Known rows, with every step that occurs:
x l p: [-37.2  62.1  -2.8   3.5 -21.1   0.1  28.4  20.8  68.1  44.0  10.1 -20.3
  21.0 -71.8  -5.3 -16.3 -17.0  29.2 -12.8  -3.7  20.9  42.6  31.6  10.3
 -20.6 -18.8  48.4 -19.5]
x l: [-36.0  31.2 -23.2 -49.0 -39.4 -41.3  30.1  43.7  47.8  68.3  13.2 -41.6
   6.6 -54.8   0.4 -11.5 -19.6  26.7  -9.6  14.1  30.6  37.8   9.8  29.2
 -24.2   0.5  30.3   4.3]
x t p: [-43.4  58.1 -35.0 -49.5 -43.9   1.2  -0.8  48.9   1.7  37.7  -5.5 -68.5
  14.3  -9.1  27.2  24.8  -4.0  -9.7 -20.2  -3.2   5.5 -14.3 -15.1  10.5
  -7.4  29.5  31.6  19.0]
v l p: [-18.9  38.9  13.8  37.9 -11.8  10.0  14.0  -5.1  50.3  26.9 -12.4   9.4
   0.4 -46.4  -6.0  -2.0 -24.9   5.1  25.1  15.2  20.9  35.8  22.0   9.1
 -23.3 -22.5  33.1 -13.6]
k v l: [ -2.2  17.7   4.1 -37.4 -59.7 -24.0  34.4  22.5  29.4  14.6 -16.2 -25.9
 -50.6 -11.5   7.2  10.9 -23.9  14.5  42.1  38.9  34.6  21.7  28.0  24.3
  -5.7  28.5  -4.5 -14.3]
x l p k v: [ 31.9  59.4   2.6  -8.3 -36.6   4.5  -3.1  22.9  66.0 -16.2  17.7 -31.8
 -19.2 -44.0   0.7 -32.8   4.2  29.9  19.7  -0.9  30.3   5.1  43.7  23.6
 -12.0 -20.4  58.6 -44.8]
v t p k: [ 16.0   7.6   7.2 -38.5 -12.2 -18.7 -52.2  22.7  15.0  15.3 -22.1 -48.4
  13.6  13.1  31.3   0.9  17.1 -28.8  29.2  -6.4  13.1 -24.0 -46.2  -7.5
  -8.4  -7.6  54.1  -3.5]
k v: [-16.8  32.6  -2.1 -75.1 -59.8 -19.7  34.0  27.2  -0.1  25.2 -30.3 -56.4
 -55.2 -14.5   0.6   5.3  -6.7  19.2  43.1  44.8  18.8  16.2  31.9  34.1
  -8.1  66.6  12.9  -8.1]
t p l v: [-20.3  64.2  37.2 -53.6 -50.7   6.8 -31.6 -24.6  34.5   3.9 -10.2 -33.9
  10.5 -47.9  20.5  -1.9  18.8  24.2  -5.6  15.4  17.2  44.3  30.2 -16.7
 -35.1 -42.1  32.8 -14.4]
l x: [-61.4  26.8  27.5 -33.9 -12.0 -40.2  40.9  -9.8 -18.5  50.2 -45.4 -54.7
 -15.4 -40.9   0.6  -4.1  11.7  30.0  30.9  21.1 -19.0  31.2  32.5  11.4
 -53.6  23.0  20.0  15.5]
l p k v: [ 32.2  52.5  25.4 -11.7 -23.8  18.8 -12.8   1.3  20.7 -14.3 -19.7 -29.1
 -44.0 -24.6  -2.7 -30.5  17.9  17.3  49.5  22.2   7.1  -3.1  38.6  22.4
 -20.8  14.4  59.0 -45.2]
l p k: [ 18.2  39.9  15.7   4.0   4.8   7.4 -21.9  -0.3  18.3  24.2 -14.5 -13.2
  -3.9 -42.8  -8.1 -35.0  21.7   7.0  38.4  12.6  -0.7   7.3   9.7  24.1
 -38.9 -16.3  75.5 -23.6]
v t p l x: [-44.5   8.9  45.4 -12.3 -34.9 -27.6 -11.7 -26.1  20.4  12.5 -29.2 -46.4
  36.5 -12.1  45.0   3.4  20.9  -4.7   0.8  -1.9  -3.5  20.2   4.2 -36.9
 -36.5 -54.0  32.7  15.2]
l p k v t: [ 35.5  33.5  27.0 -10.3 -22.9   0.7 -19.8  15.0  24.1 -36.2 -25.1 -32.5
 -27.5  10.9  20.3 -32.4  -1.0  -7.3  45.5  14.8  17.2 -26.7  10.8  -1.5
 -20.3   4.7  45.2 -16.2]
p k v l x t: [ 13.4  19.4   7.2  -8.0 -38.8 -52.7  28.9  18.5  -5.6 -33.7   2.8 -41.9
 -32.8   4.8  34.9 -23.2   6.9  20.6  24.4  18.2   3.5 -29.6  14.6  18.5
 -54.0 -18.7  14.2  10.9]
t p l: [-19.5  29.4   6.6 -46.3 -55.0   4.5 -25.7   0.1  32.9  42.6  -0.6 -32.8
  15.9 -39.2  21.1  10.2  23.7   1.1  -1.4  21.1  15.1  36.5   3.9  12.2
 -10.6 -29.6  53.1 -13.9]
x k v t p l: [ 32.9  16.7   8.2 -12.0 -76.2 -44.6 -46.8  25.9  18.7 -46.8  -3.0 -36.0
 -26.0  12.8  48.0   3.1 -15.3 -12.2  -9.5  11.8  31.5   8.1 -23.2  15.2
   6.3  -6.0  28.8  -6.4]
p l x t v k: [ -5.1  -2.5  19.9  -8.7 -71.6 -91.4  -4.7 -11.2 -43.7  -8.8 -14.6 -16.2
  37.7  20.6  40.4 -32.8   9.6  25.8  -0.7  19.6 -12.8  12.5  -4.2   5.9
 -90.1  -3.2   3.9  40.1]
t v: [-20.7  28.4  -3.8 -68.6 -56.8 -31.1  -7.9   7.8  -9.0  51.4 -17.6 -33.3
 -19.4  11.6  -5.5   4.1   9.5   5.8  35.5  12.4   9.9  30.3  27.3  16.8
 -42.4  67.5  -3.5   9.5]

Rows:
[ 22.8  44.0  10.7 -64.5 -37.8   8.6 -42.3  15.2   7.7  -1.8 -19.7 -70.1
 -41.2   9.3  15.7  17.3  33.7   4.6  50.8   4.9  13.1 -15.1   4.5  21.4
  11.9  32.2  37.9 -40.9] : t p k v
[ 41.2  29.1  10.3  25.5 -23.2  -3.1 -51.9 -20.5  39.5  -3.4   7.6  25.0
  -3.1   3.5  -9.5 -12.7  20.1  -6.2  48.8 -18.1  17.7  18.8  25.0   1.5
 -46.6 -21.5  22.9 -29.4] : t v l p k
[ 37.4  -2.3   3.0 -59.2 -41.7 -44.9  -6.8  36.7   3.8 -13.2 -25.9 -49.4
 -42.7  26.1  23.7 -31.3   1.5 -13.6  50.7  33.3  21.1 -24.3 -18.5  15.0
 -17.2  25.4  30.2   2.2] : p k v t
[-37.3  58.7  33.0 -47.7 -27.0  -8.6 -24.0   1.3  17.0  -2.7 -42.6 -64.5
  12.4  -0.7  29.9  20.8  -8.5   1.8  18.5 -10.5  18.6   8.1  -6.2 -47.2
 -27.0  11.5   3.9  10.5] : l v t p
[ -7.0  43.5  14.6  18.5 -39.4   6.7 -17.4 -19.5  44.7  13.9  -6.0  16.0
  -0.2  -0.6  -9.2   8.4  -6.0  -1.6  35.5 -15.5  23.2  39.9  43.1 -11.4
 -35.2   9.0  -0.8 -18.1] : t v l p
[-13.3  14.8  27.4   2.3 -34.0 -85.3  23.1  24.6 -33.2 -32.4 -49.9 -57.0
 -50.2   7.9  33.2 -10.6 -24.6  19.1  23.2  14.6   6.8   1.8   1.4  14.3
 -37.4  44.8   0.8  22.7] : l x k v t
[ -3.7  30.4  41.5 -28.8 -24.9 -62.7   4.3  -2.5 -24.2  18.3 -54.0 -31.7
   5.5 -30.4  15.9 -21.5 -29.4  47.5  41.3  41.6   7.2  28.0 -12.1  10.7
 -51.6  31.6  21.9  -0.3] : l v k
[ 12.7  38.7  57.4 -23.2 -43.0 -28.2 -45.1 -27.8  12.4  -9.4 -31.8 -20.5
  32.9 -33.7  31.6  -4.0  -5.8  39.9  14.7  19.2   8.7  39.5  -9.9  -7.5
 -31.7 -34.7  38.7 -24.5] : t p l v k
[ 13.2  -2.3  11.1 -41.9 -50.7 -67.3 -22.0   3.4 -36.6  34.7 -40.8 -19.2
   8.8  26.5   8.3   3.0 -13.2  17.8  54.5  14.5   7.5  24.8 -16.5  18.0
 -38.8  72.4   1.7   2.9] : t v k
[ 14.1  45.4   0.9  10.0  -4.1  -6.3  -9.0  17.6  67.0  26.4  25.0 -14.7
  16.8 -65.1  -3.8 -39.9   6.2  27.7  -0.2  -6.3  17.7  19.3  15.8  21.4
 -28.1 -51.4  75.2 -28.8] : x l p k
[-49.6  11.8  34.6   7.4 -17.0 -50.0  44.5 -14.6   8.8  39.7 -30.5 -27.1
  -5.1 -40.2   9.7   1.7  -4.3  25.3  35.0  15.6   4.0  38.6  22.3   6.5
 -46.2 -13.9   8.2   9.3] : v l x
[ 47.4   4.1   5.5 -31.2 -41.0 -33.4  -1.1  19.9  29.8  -1.4  -4.6 -19.5
 -54.4  -8.2  12.0 -12.1   1.2   6.9  53.7  39.5  31.6  -1.2  10.5  38.3
 -11.8   0.0  22.0 -23.0] : p k v l
[-14.3   3.5   9.1 -38.3 -53.2  -9.5 -32.1   7.7  41.4  19.6 -14.2 -31.8
  33.5  -7.0  40.2   2.8   2.4 -24.1  -7.8  11.7  19.5  18.6 -21.4 -13.8
 -10.3 -37.4  39.2   8.7] : v t p l
[ 37.5  40.4 -19.5  26.6 -38.1  -4.1 -44.0  10.8  29.8 -18.5  31.9  13.4
  11.4  22.5  15.6 -23.8  12.5 -12.0  13.6 -18.9  15.9 -18.1   7.4   1.1
 -55.2 -20.9  25.3   4.4] : x t v l p k
[  4.6  28.9  42.2   1.9 -21.5  -7.4 -18.4 -23.6  19.1 -26.0 -23.2 -52.0
 -31.2   0.2  23.2  26.1  38.4  19.1  61.8 -17.1   8.2  -5.9  25.6  -0.6
  -7.5 -21.0  15.3 -42.5] : t p k v l x
[-24.1  16.3  11.3 -14.5 -42.6 -85.7  10.5   4.2 -65.4   3.8 -37.0 -42.2
  23.7  34.9  31.1  -5.1  -6.2  25.3  24.5   2.0 -19.3  -6.7  -7.6  -0.2
 -77.8  61.5 -11.5  36.9] : l x t v k
[ 20.4  12.5  51.5 -33.9 -51.2 -66.4  -8.3 -17.7  -2.5   0.7 -26.9  -0.7
  17.9 -47.4  24.9 -38.1 -19.1  52.5  16.8  57.0  14.0  45.7  -2.9  16.1
 -68.3 -27.8  36.5  -5.0] : p l v k
[-22.5  39.5   8.8 -64.7 -55.5   1.7  -8.9  30.0  15.7  -5.0 -46.8 -74.6
 -22.3  27.6  32.8  34.4 -11.5 -18.3  30.5   3.6  25.3 -10.1  -1.6 -19.9
  22.5  50.2   3.1  -4.2] : k v t p
[ 33.6  37.1   5.3  -3.2 -29.9  -9.3  -7.9  30.2  71.0 -35.8  12.6 -28.9
  -1.4 -16.1  23.1 -35.6  -9.7   3.1  13.6  -4.9  32.4 -12.7  12.0  -4.8
 -13.4 -27.2  45.8 -29.4] : x l p k v t
[-11.8  58.3 -25.0  20.5 -54.4   6.1  -6.1  10.7  31.8  -3.1  17.0  10.3
  17.4  16.6   9.5   0.0 -15.9 -13.4  -5.2 -17.5  18.3   4.8  23.4  -6.9
 -44.6   8.8  -2.4  15.1] : x t v l p
[-16.2  36.6  24.2  -4.1 -36.3 -72.4  27.9  12.4 -40.6 -14.6 -41.4 -59.4
 -69.8 -21.9   5.4  -4.6  -7.3  41.9  28.3  19.3  -2.2  18.3  28.8  42.5
 -35.2  53.5   7.8   2.0] : l x k v
[ -8.0  11.7  22.3  34.5 -32.5 -88.3 -14.6 -12.7 -20.3  -1.2 -17.0  -2.2
 -24.9   8.1   6.2   7.1  -7.3  19.7  30.4 -22.5   8.1  37.4  19.0  21.9
 -62.0  15.7 -19.1  13.3] : t v l x k
[-32.1  22.2  50.3 -33.0 -61.9 -11.1  -3.9 -21.2  17.9 -30.6 -35.6 -61.1
  -1.2  10.5  47.0  16.4  16.0   0.9  17.1   9.6   8.7   9.1  27.9 -36.9
 -17.7 -22.9  10.6  -4.7] : k v t p l x
[-47.3  60.4   7.2  -4.2 -52.9 -10.3  29.5  11.9  11.2 -26.1 -15.2 -66.6
 -12.4  13.8  38.8  40.5  -3.1  12.7   7.0 -13.5   7.7 -16.7  20.2 -11.1
  -7.6   4.9 -14.8   4.8] : k v l x t p
[ 26.8  49.0   9.4  60.2 -38.7 -21.5  -0.9  16.2  30.6 -36.2  -8.2   3.5
 -51.2 -29.2   6.7   0.7 -41.4  23.6  16.0   9.9  34.4  24.1  27.2  40.6
  -3.0  11.9  22.5 -29.2] : x k v l p
